What can hang from each mark
E: B T Z
T: E U
S: B C
U: B T
B: E L S U

Every row comes from one small tree of marks. Brackets hold a mark, then the marks that hang from it, in alphabetical order. Every link used is in the known rows. Which tree was each row made from?
Known rows
(S B C): [ -6.1  -1.4  -2.0  -3.0 -10.2 -17.8   5.5 -11.0   6.6   1.5  21.3 -20.4
   2.8  -3.4   0.9  -2.4 -10.4  -4.8  -9.0 -19.0  -8.4  -6.9   9.7  16.1
  14.9]
(S (B (E Z)) C): [ -4.2  -7.2  -9.8   1.3 -22.8 -17.9   9.7 -12.0   8.6  -1.4  24.3 -21.9
   3.2  -8.0   2.6   4.1  -7.7   2.7  -9.8  -4.1  -4.6  -8.2   9.7  11.8
  14.6]
(T (E B) U): [ -6.6  -4.2   6.4   3.0 -10.2 -13.4   8.2 -10.2   2.4  -6.5  27.5   2.1
  -0.4 -13.8  -6.7  -5.3 -28.6  -2.3  -8.9  -3.5 -11.7  -5.2  14.8  21.8
   8.8]
(B E L): [ -7.8  -5.0 -11.3  -1.1  -9.9 -15.4   6.9 -11.6  -0.9  -0.3  27.6 -15.4
   3.0  -3.6  16.2   2.5   9.4  -5.3  -2.7 -16.6  10.6  -9.8  14.4  13.7
   5.2]
(T E U): [ -6.6  -3.4   5.5   2.3  -8.6 -14.2   7.5  -9.9  -1.1  -4.2  22.0   2.3
  -2.0 -11.7   0.7  -4.2 -24.7  -5.1 -11.8  -8.2  -1.6  -5.5  18.0  20.3
   4.8]
(B (E T) L S U): [-12.8 -11.7 -11.5   2.3 -11.6 -14.9   3.7 -11.0  -0.9  -6.6  33.7 -19.8
   4.3  -9.5  12.2 -14.1  20.9  -3.8   6.7 -38.9  20.7 -18.8  13.7   6.3
   7.1]
(B (E T Z) (S C)): [ -7.8  -8.3  -2.2   2.2 -25.0 -15.7   9.4 -12.7  12.6  -7.2  28.8 -19.9
   1.5 -17.6  -1.5  -6.3   4.3   0.8  -5.4 -15.1   8.0 -18.5   9.3   6.4
  10.2]
(S (B E L) C): [ -9.0  -5.8 -16.9  -0.4 -12.4 -17.7   4.3 -10.3   4.0   2.1  25.9 -31.0
   2.3  -3.8  14.9   2.3  -0.7  -4.8  -3.5 -25.7   4.1 -14.9  12.0  14.0
  13.4]
(U B): [ -4.0  -5.1   0.5  -2.2  -7.2 -14.7   7.7 -13.4  -0.7   2.3  18.8 -12.7
   4.6   0.9   1.0   2.0  -6.4  -1.8  -5.9 -10.1  -4.3   7.9   8.7  17.8
  10.9]
(T U): [ -6.8  -3.1   7.1   0.2  -7.9 -15.3   9.7 -12.0  -4.0  -0.8  21.4  -2.0
   2.5  -8.5   3.6  -3.2 -15.1  -4.8  -9.1  -4.3  -0.9  -7.3  13.0  18.0
   6.6]
(U (T E)): [ -6.9  -2.8   8.2  -0.8  -9.5 -13.0   4.6 -10.1   1.5  -1.3  23.1  -6.1
  -2.6 -14.0  -6.3   2.3  -9.2  -2.7 -11.8 -23.3  -6.9  -2.5  14.1  12.6
   6.9]
(E B T): [ -7.0  -2.2  13.0  -1.5 -10.0 -11.6   9.4 -12.7   9.9  -7.5  29.3  -6.9
   4.8 -11.9 -13.1  -4.9  -2.2  -1.9  -4.1  -3.1 -15.1  -0.8   5.2  10.4
  11.8]
(B L S U): [-10.9  -6.5 -10.6   1.0  -6.0 -17.6   2.0 -11.6  -2.0  -5.0  30.3 -15.1
   6.0  -3.3  12.3 -19.2  14.2  -4.3   6.6 -51.2  19.0 -16.5  15.0  14.5
   6.6]
(E B): [ -5.3  -1.4   4.9  -2.0  -9.8 -15.2   8.7 -12.7   5.5  -3.8  28.3  -5.2
   5.3  -5.0  -4.7  -3.5  -4.4  -2.6  -5.3  -4.4 -12.5  -1.5   8.5  17.2
  10.7]
(E (T (U (B L))) Z): [ -8.5 -11.0   6.1   8.1 -10.9  -9.3  10.9 -14.2   4.6  -7.6  21.0 -22.1
   4.9 -18.3 -10.5  -3.8 -17.5   5.9   2.4 -16.0  -1.4  -2.3   2.7  10.3
  11.5]
(B E L S): [ -9.0  -7.0 -13.7  -0.2 -14.3 -17.4   4.3 -12.3  -3.4  -1.1  30.1 -18.9
   3.5  -3.8  17.5  -3.7  14.9  -5.6   1.2 -30.3  18.3 -15.7  16.0  13.5
   5.9]
(E T): [ -6.9  -1.4  11.8  -2.4  -8.5 -12.5   8.7 -11.8   6.6  -5.1  24.1  -6.2
   2.8 -10.4  -6.1  -4.0   1.5  -4.5  -6.7  -8.3  -5.3  -1.2   8.3   9.0
   7.3]
(S (B E L U) C): [-10.8  -9.3 -22.5   1.0  -9.4 -18.1   3.3  -9.3   1.6   0.2  28.6 -30.9
   4.1  -2.7  18.3  -6.3   3.9  -3.6   0.7 -34.4  10.7 -18.9  13.6  13.6
  13.5]
(S (B (E T Z)) C): [ -6.3  -8.0  -1.3   2.3 -23.1 -14.2  10.4 -11.8  13.2  -5.3  25.7 -24.6
   2.5 -14.8  -5.6   2.3  -5.7   3.6  -8.5  -3.7  -8.1  -8.3   6.1   5.3
  15.5]
(S (B E) C): [ -6.3  -4.8 -11.0  -2.5 -15.5 -18.5   6.7 -10.8   3.4   2.9  24.0 -22.2
   1.9  -2.4  10.2   5.0  -4.9  -4.1 -10.1  -8.2  -3.0  -9.4  12.2  14.8
  13.8]
(S (B L U) C): [-10.7  -6.0 -14.2   0.8  -4.2 -17.5   2.1  -9.6   5.0  -2.0  26.2 -28.5
   5.2  -3.0   9.4 -13.0  -1.7  -4.0   1.8 -45.6   5.0 -16.6  10.6  15.0
  14.7]
(U (B E S) T): [ -7.4 -12.5  -5.3  -0.4 -17.7 -14.9   5.2 -13.8  -8.9   6.2  23.8 -25.9
   2.3  -5.6   5.4   7.8   4.7   1.3  -3.4 -22.8   2.9  -1.5  10.5  11.4
  12.7]
(E B (T U) Z): [ -7.0  -6.3  17.3   5.9 -16.9 -10.3  14.1 -13.7   9.9 -12.3  28.5  -5.3
   5.0 -22.5 -20.5  -6.6 -20.2   5.6  -4.9   6.2 -16.6  -5.1   3.2  10.2
  12.1]
(S (B L) C): [ -8.3  -1.9  -8.2  -1.0  -7.3 -17.0   3.3 -10.9   7.5   0.1  23.6 -29.1
   3.4  -4.5   5.3  -4.2  -5.8  -5.0  -2.0 -35.4  -1.0 -12.6   9.3  15.4
  14.1]

Which tree is each row?
[ -5.7  -3.7  -1.1   5.3 -14.2 -12.6   7.2 -12.0  14.3 -12.3  31.1  -9.5
   2.3 -14.9 -10.6  -7.0 -12.2   3.5  -0.7 -22.3  -6.9  -5.5  10.5  15.8
   8.8] -> (T (E (B L) Z))
[-11.2 -11.6 -11.3   2.1  -8.4 -14.2   4.5 -10.4  -6.1   0.3  29.7 -22.2
   3.2 -10.1  13.7  -1.1  13.9  -1.2   0.2 -34.5  12.3 -15.4  13.3   8.2
   6.8] -> (B E L (U T))
[ -7.9  -5.9 -12.8  -0.3 -11.9 -15.9   5.0 -11.8  -2.4   0.8  26.7 -23.7
   4.4  -1.3  13.3   4.7   4.4  -2.6  -2.1 -17.8   1.6  -4.6  12.6  12.6
  11.9] -> (S (B E L))
[ -9.8  -3.2  -9.4   1.7 -11.8 -16.5   1.1  -9.6  12.2  -6.8  32.7 -20.3
  -0.5 -12.0   0.5 -15.5  -9.0  -6.2   1.1 -47.5   4.1 -21.2  14.2  19.7
  11.1] -> (T (E (B L (S C))))
[-10.6  -5.9  -2.1   5.7 -11.3 -14.6   3.3 -10.8   0.7  -8.6  32.2  -9.8
   0.6 -14.9  -1.1 -14.1 -19.1  -3.5   1.8 -34.8   2.7 -16.2  16.1  20.8
   9.1] -> (T (E (B L S)) U)
[ -7.2 -13.6  -5.8   4.3 -20.7 -14.7   7.9 -12.2  -2.5  -2.2  27.6 -20.7
   5.3 -11.3  -1.7   3.1   1.2   9.3  -5.2 -16.2  -5.6  -4.3   9.1   4.4
  14.7] -> (S (B (E Z) (U T)))
[ -5.3  -5.2   6.8   6.1 -15.5 -13.5  10.6 -11.5   4.2  -8.5  22.3   2.6
  -0.8 -17.6  -6.4  -4.7 -27.5   2.1 -11.9  -5.1  -2.7  -4.6  15.5  17.6
   5.3] -> (T (E Z) U)
[ -9.1  -6.6 -13.4   0.0  -8.3 -17.5   2.3 -12.7   3.1   1.8  22.6 -32.9
   3.5  -3.0   8.8  -9.3  -1.9  -4.6   3.8 -49.3  12.3 -13.7   9.7  18.7
  12.8] -> (U (B L (S C)))
[ -7.7 -10.6   0.9   5.7 -17.7 -14.8   3.9 -11.0   2.5  -8.8  28.8  -8.6
   0.7 -18.4  -8.2 -13.6  -2.8   5.5  -4.1 -43.5   4.7 -10.1  15.1   8.9
   7.8] -> (B S (U (T (E Z))))
[ -7.7  -8.6  -4.2   4.5 -19.6 -12.0   8.6 -13.0   8.2  -8.0  28.4 -26.0
   5.2 -14.1  -3.6   2.7   3.4   5.7  -0.9 -13.6  -2.8  -3.9   6.2   2.9
  13.3] -> (S (B (E T Z) L))
[ -7.8 -10.6   4.0   4.9 -19.4 -14.9   6.9 -13.7   3.2  -8.2  33.8 -14.3
   7.0 -16.1 -12.9 -13.8   2.9   8.3   1.9 -34.2  -5.2 -12.1   6.5   8.4
  14.0] -> (E (B S (U T)) Z)
[ -7.9  -5.6  -3.2  -1.9 -16.1 -15.2   7.3 -10.2   7.8  -0.9  25.2 -23.9
   1.3  -9.4   0.9   2.9  -3.0  -3.8  -9.1  -6.8  -6.4  -8.5   8.5   8.2
  15.6] -> (S (B (E T)) C)
[ -5.7 -10.8 -11.7  -1.4 -17.1 -17.4   6.1 -13.8  -6.8   3.2  24.1 -17.7
   3.9   1.6  11.1   2.9   4.3  -1.7  -2.6 -13.7   8.2  -0.2  13.0  16.4
  10.9] -> (U (B E S))
[ -7.8 -10.3 -15.9   4.7 -14.3 -15.5   8.8 -12.1   2.3  -6.8  30.4 -14.8
   5.9  -7.8  12.6  -7.3  10.7   3.1   1.8 -21.6  15.5 -13.5  12.9  10.4
   5.7] -> (B (E Z) L U)
[ -3.0  -3.5   4.6   3.2 -17.4 -13.3   9.3 -12.0  13.9 -11.5  29.0  -0.4
   2.1 -13.9 -15.4  -4.9 -17.0   4.2  -7.6  -5.7 -13.8   0.5  10.8  16.2
   9.4] -> (T (E B Z))
[ -9.9  -2.2  -8.9  -1.1  -9.3 -18.3   2.6 -11.6   6.0  -1.5  26.6 -24.2
   2.3  -7.2  10.1 -13.1   5.0  -8.0   1.3 -48.9  15.0 -23.6  12.8  16.3
   8.7] -> (B L (S C))
[-12.1  -7.5  -8.5   1.9  -5.2 -15.4   1.0  -9.6   2.1   0.9  25.9 -35.0
   3.5 -10.5   3.1  -8.0  -1.4  -0.7   1.9 -54.5  -0.4 -18.2   8.2   9.6
  15.5] -> (S (B L (U T)) C)
[ -9.1  -9.4  -5.1   4.5 -21.1 -13.4   8.1 -13.7   6.7  -9.5  31.6 -21.0
   4.0 -16.4   1.1  -6.1  14.2   2.6   3.0 -25.7  13.3 -13.8   9.3   3.7
   7.7] -> (B (E T Z) L S)
[ -6.1  -9.6  -0.8  -1.1 -13.0 -12.3   9.4 -12.6   0.6   0.0  22.3 -17.4
   3.2  -5.4   1.1   6.9   0.7  -0.9  -5.5   2.5  -2.4   6.1   7.8  10.1
  11.4] -> (U (B (E T)))
[ -5.7 -12.8  -2.3   3.3 -23.9 -13.3  10.2 -15.1   3.2  -5.4  25.3 -20.2
   4.7 -10.8  -4.6   0.2   3.1   6.5  -1.5  -8.0   3.3   1.3   7.0   6.8
  12.5] -> (U (B (E T Z) S))
[ -8.2  -8.5  -3.7   2.0 -11.8 -17.9   6.4 -12.6  -3.3   2.8  19.4 -21.3
   1.8  -6.7   5.4  -7.9 -20.7  -3.9  -3.8 -25.9   6.1 -12.6  11.1  21.8
  13.7] -> (T (U (B (S C))))
[ -8.1  -4.8  -7.1   4.6 -17.8 -16.9   6.3 -13.7  15.3  -8.7  32.3 -24.8
   5.2 -14.3  -4.0 -14.5  -2.2   1.5   4.2 -40.3   3.2 -22.7   6.7  15.1
  13.2] -> (E (B L (S C)) Z)
[ -8.3  -6.8  -2.7   0.0 -11.1 -17.5   4.8 -12.4   0.4  -6.4  33.3  -6.9
   7.2  -3.6   0.6 -18.2   5.3  -1.8   2.1 -29.4   1.4 -10.8  12.0  16.4
  11.7] -> (E (B S U))
[ -8.3 -11.5  -9.2   1.4  -9.8 -12.2   5.4 -12.8  -6.0   5.8  23.0 -30.7
   2.8  -7.0   9.1  11.7   3.3   1.1  -0.4 -25.2   3.2  -2.2   8.2  10.7
  10.9] -> (U (B E L) T)
[-11.0  -5.4  10.1   2.4 -14.5 -14.7   7.8 -11.7   7.7  -7.0  29.8 -15.9
   1.9 -19.6 -10.0 -14.7 -16.9  -4.1  -2.9 -18.9  -5.4 -21.4   7.3  14.1
  14.6] -> (E (B (S C)) (T U))
[ -5.9 -14.7  -7.6   6.1 -23.9 -15.8  10.9 -15.0  -6.5  -1.5  23.1 -16.3
   4.2  -9.0   4.4   1.3 -13.6   5.8  -3.4  -4.2   7.8  -3.9  11.6  16.3
  11.7] -> (T (U (B (E Z) S)))
[-12.1 -10.4 -24.0   1.1 -11.3 -19.8   2.5 -10.2   0.4  -1.4  31.8 -26.1
   3.1  -4.7  23.2 -15.4  14.5  -6.8   3.8 -47.1  26.5 -29.2  16.8  14.6
   7.6] -> (B E L (S C) U)
[ -6.8  -9.0   6.5   3.9 -15.0 -13.0   9.4 -13.2   6.0  -7.9  30.6 -11.5
   6.7 -16.5 -14.0  -7.3  -2.8   8.5  -1.7 -19.4 -12.4  -6.7   4.9   8.5
  13.4] -> (E (B (U T)) Z)
[ -8.4  -8.4  -4.9   5.5  -4.3 -12.4   5.0 -10.7  -3.5  -1.5  20.0 -14.0
  -0.3  -9.4   3.6  -2.3 -26.4  -2.7  -2.2 -26.2   3.5  -1.9  14.3  21.8
   8.1] -> (T E (U (B L)))
[ -9.0  -5.7  -8.5   3.1  -4.6 -13.9   3.0  -9.1   6.5  -9.7  33.5  -8.1
   3.0  -8.3   1.2 -15.4  -5.3  -2.6   3.4 -35.9   1.2  -9.7  14.6  18.2
   8.1] -> (T (E (B L U)))
[ -9.5  -9.3  -3.0   1.5  -8.9 -13.8   1.8 -13.9  -5.1   3.2  23.2 -31.5
   4.0  -7.7   0.7  -1.0   4.1   0.1   5.2 -50.5   5.1  -5.2   7.4  12.0
  12.7] -> (U (B L S) T)
[ -7.6  -6.0 -11.8  -2.7 -17.7 -20.0   5.8 -11.3   1.9   1.4  27.1 -17.4
   0.8  -5.0  15.2  -4.4   5.5  -7.3  -6.9 -20.3  13.0 -19.1  16.0  15.8
   8.6] -> (B E (S C))
[ -7.0 -12.2  -5.8   4.9 -16.7 -10.6  10.3 -14.0   6.6  -5.9  25.0 -25.7
   4.9 -12.1  -1.5   4.1   2.1   5.9   2.0 -11.8   3.4   0.5   4.5   6.5
  10.7] -> (U (B (E T Z) L))
[ -3.9 -12.5  -2.2   3.1 -20.3 -12.6  10.7 -14.7  -1.9   2.3  21.4 -22.4
   3.4 -11.0  -3.4  13.2  -4.0   8.4  -6.8  -4.7  -5.6   4.2   6.1   8.5
  12.2] -> (U (B (E Z)) T)
[ -9.8  -6.2 -10.0   1.1  -4.0 -16.0   2.8 -11.0  -1.1  -2.8  26.9 -19.9
   7.3  -0.8   6.8 -10.6   2.9  -1.6   3.9 -38.1   2.6  -6.1  11.2  13.1
  12.3] -> (S (B L U))
[ -9.0  -6.7  -9.5   1.7 -12.5 -18.4   2.1  -9.0   9.3  -7.9  33.1 -10.5
   0.8  -9.4   0.3 -21.7  -9.6  -4.3  -1.5 -39.8   3.2 -19.7  15.9  20.1
  11.5] -> (T (E (B (S C) U)))
[ -5.0  -5.4   7.3   6.8 -17.3 -12.9  11.1 -11.8   7.9 -11.3  27.9   1.8
   0.8 -19.2 -14.2  -5.7 -31.8   4.2  -8.7   0.6 -13.0  -4.3  12.3  18.9
   9.2] -> (T (E B Z) U)
[ -8.3  -7.4  -4.8   1.8 -12.0 -16.8   2.6 -10.1   3.1  -9.6  33.9  -2.0
   2.8  -6.7  -2.4 -19.2  -5.2  -2.5  -0.9 -32.7   1.4  -9.8  16.8  18.6
  10.1] -> (T (E (B S U)))
[ -7.3  -9.3 -12.1  -0.8 -12.8 -17.3   5.9 -10.7  -5.2  -0.3  27.5 -14.0
   5.5   1.4  11.6  -1.4   4.2  -0.9  -4.7 -11.1   0.9  -3.1  14.3  12.6
  12.4] -> (S (B E U))
[ -7.0  -5.7   3.9   6.2 -14.8 -10.4   6.1 -11.8  11.7  -9.5  30.8 -16.1
   1.0 -22.1 -16.1  -1.7 -12.0   6.3  -1.8 -31.2 -12.1  -7.2   7.7  10.5
  10.1] -> (U (T (E (B L) Z)))
[ -6.7 -13.4 -10.4   7.8 -16.1 -13.0  11.2 -14.3  -3.3  -1.8  22.5 -21.8
   4.7 -10.4   7.3   4.7 -14.6   5.4  -0.4  -7.2   7.9  -4.4   9.5  15.7
   9.7] -> (T (U (B (E Z) L)))
[ -9.9  -6.2 -18.1  -0.9 -14.2 -19.1   3.7 -11.1   2.4   0.5  29.2 -26.9
   1.1  -6.2  20.0  -6.4  10.0  -7.9   0.0 -37.8  20.5 -25.5  15.4  15.1
   7.7] -> (B E L (S C))
[-13.2  -8.3  -9.0   1.9  -7.5 -16.8   0.2 -10.3   0.8  -0.5  29.1 -30.5
   2.3 -12.8   8.2 -16.8   9.1  -4.3   4.5 -66.6  16.0 -28.9  11.5  10.7
  10.2] -> (B L (S C) (U T))
[ -9.0 -10.2  -4.0   0.2 -13.5 -14.2   6.7 -10.3  -0.6  -4.2  28.5 -16.4
   5.0  -6.0   2.5  -3.1   6.2  -0.1  -3.7  -8.8  -2.4  -2.2  10.6   5.7
  13.6] -> (S (B (E T) U))
[ -5.9  -3.6  -0.5   3.5 -13.2 -13.0   9.4 -14.4  11.6  -9.5  30.5 -13.9
   7.3 -12.1  -7.2  -5.9  -3.0   3.7   1.8 -18.8  -6.4  -7.0   5.4  13.8
  10.3] -> (E (B L) Z)
